Every row comes from one small tree of marks. Brackets hold a mark, then the marks that hang from it, in alphabetical order. Every link used is in the known rows. Which tree was each row made from?
(in the rows, 128 means zero)
Known rows
(M V): [143 117  93 128 131 122 130 152 114 134 134 122 134 130  96 124  95 124
 112 159 136 134 116]
(M (V (R Y))): [128 122  80 120 149 129 110 184  79 144 140 117 142 124  97 125  87 135
 158 115 139 181  98]
(B (F (W Y))): [122 141 147 138 129 132  93 130 131  98 111 129 134 136 113 131  25 151
 117 119 132 145 155]
(Y B): [125 117 135 115 133 124  97 119 132 125 126 122 137 131 156 122 102 129
 136 138 135 129  96]
(V M (R Y)): [112  93 143 124 159 130 120 191 103 128 140 146 131 119  98 115 141 130
 184  85 132 173 132]
(Y (B F)): [129 141 145 112 139 117  95 111 116 127 106 119 135 135 129 120  83 129
 125 131 137 141  89]
(B F): [130 145 124 124 136 123 125 120 117 134 108 127 135 128 107 125 103 128
 119 119 129 142 113]
(K (Y (B F))): [121 124 172 125 137  88  97 103 113 115 106 130 150 126 117 118  47 129
 116 122 138 133 136]
(K Y): [124 117 145 143 127  94 126 123 127 114 128 137 139 122 119 130  97 131
 115 115 129 120 169]
(B (F W)): [126 141 126 126 128 135 125 116 122 136 109 125 132 140  99 128  72 163
 115 126 134 143 128]
(R (Y (B (F W)) K)): [112 118 147 132 144 136 101 109  95 165 116 110 139 134  80 125  27 160
 147  92 138 174 122]
(W (F B) Y): [104 146 160 151 115 118 132 144 148 114 134 138 134 133 115 129  50 108
 113  87 134 152 115]
(F B (W (Y K))): [112 118 146 187 106 119 101 140 141 146 142 118 136 138  89 140   6 144
 120  85 131 146 171]
(F B): [118 134 135 136 110 124 117 134 135 171 130 127 132 135 120 129  84 127
 111 104 134 148 121]
(Y (B (F W)) K R): [124 124 126 157 141 112 146  94 122 150 102 105 153 147 116 137  42 150
 131 129 138 154  92]
(R (Y K)): [118 120 144 149 138 132 133 138 101 156 139 124 129 119  85 127 106 129
 150  80 127 153 149]
(W (F B)): [104 140 146 140 109 118 155 128 143 154 130 133 129 132  99 130  84 120
 108 106 132 143  97]
(R Y): [116 123 149 115 142 150 120 137 109 148 130 126 126 120 134 124 113 137
 148  94 127 150 125]
(R (Y B K)): [116 118 166 136 144 131 102 127 101 157 135 115 139 122 115 117  84 127
 162  99 133 152 117]
(F B (W Y)): [110 119 146 147 110 132  88 148 149 140 132 123 131 136 135 137  19 152
 111  98 134 150 158]
(F B W): [110 118 141 141 106 137 116 132 141 178 129 116 136 140 122 136  53 164
 113 103 135 150 136]
(Y K R): [122 125 108 171 132 106 182 117 124 136 122 118 146 129 119 142 107 117
 132 114 126 127 111]
(K (Y (B (F W)) R)): [116 113 150 133 136  96 137  94 127 127  92 118 163 136 156 130   4 155
 109 127 143 140 127]

Which tree is each row?
[107 136 152 182 110 102 142 135 145 122 141 137 134 130  71 136  37 102
 123  75 132 149 128] : (W (F B) (Y K))
[123 128 119 175 131 112 152 110 121 110 107 116 147 141 109 141  22 144
 130  99 128 151 137] : (B (F (W (Y K R))))
[119 114 163 125 132 132  75 131 146  96 128 119 136 136 165 129  27 153
 141 135 136 136 138] : (F (W (Y B)))
[108 103 157 105 171 116  85 173  86 126 118 139 147 124 105 106  90 130
 179  96 140 188  91] : (V M (R (Y (B F))))
[118 133 163 127 152 127  97 119  91 160 114 118 142 124  90 120  52 126
 156  89 136 161 103] : (R (Y (B F) K))
[126 137 141 157 144  99 123 106 115  96 101 120 152 136 147 130  32 108
 138 112 133 152  98] : (W (Y (B F) K R))
[108  84 155 146 165 105 102 178 101 136 145 135 144 118  82 119 108 120
 201  83 135 179 113] : (V M (R (Y B K)))
[118 138 165  90 149 136  88 117  95 152 106 121 137 122 132 115  68 133
 146 103 138 165  89] : (R (Y (B F)))
[125 116 127 155 141 101 154 105 121 137 122 114 152 130 149 137  90 119
 144 127 131 133  85] : (Y B K R)
[124 112  87 107 159 125  82 175  81 142 134 109 151 129 125 120  85 135
 167 128 141 179  72] : (M (V (R (Y B))))
[117 130 164 125 130 113 117 126 149  72 128 136 136 127 152 124  66 109
 140 129 134 132 100] : (W F (Y B))
[112 127 147 164 136  97 169 111 141  81 121 128 148 133 139 134  51 100
 143 117 133 137  88] : (W F (Y B K R))
[120 122 136 147 133 114 106 103 118 146 115 109 138 143  79 127  34 151
 132 128 140 146 113] : (Y (B (F W)) K)
[108  87 151 108 165 117  91 182 104 130 138 138 148 120 127 112 119 132
 189 103 139 179 102] : (V M (R (Y B)))
[130 108  72 152 151 121 124 179  72 151 147 109 151 124  51 130  71 126
 168 101 133 180 116] : (M (V (R (Y K))))
[122 137 124 155 142 101 151  93 107 137 100 110 154 136 127 132  62 119
 130 123 137 144  71] : (Y (B F) K R)
[108 130 165  96 144 152  88 114 101 158 109 116 135 131 131 117  33 167
 137 108 141 168 111] : (R (Y (B (F W))))
[116 108 137 168 137 112 125 117 141 109 123 111 153 139 165 140  20 143
 141 126 134 140 120] : (F (W (Y B K R)))
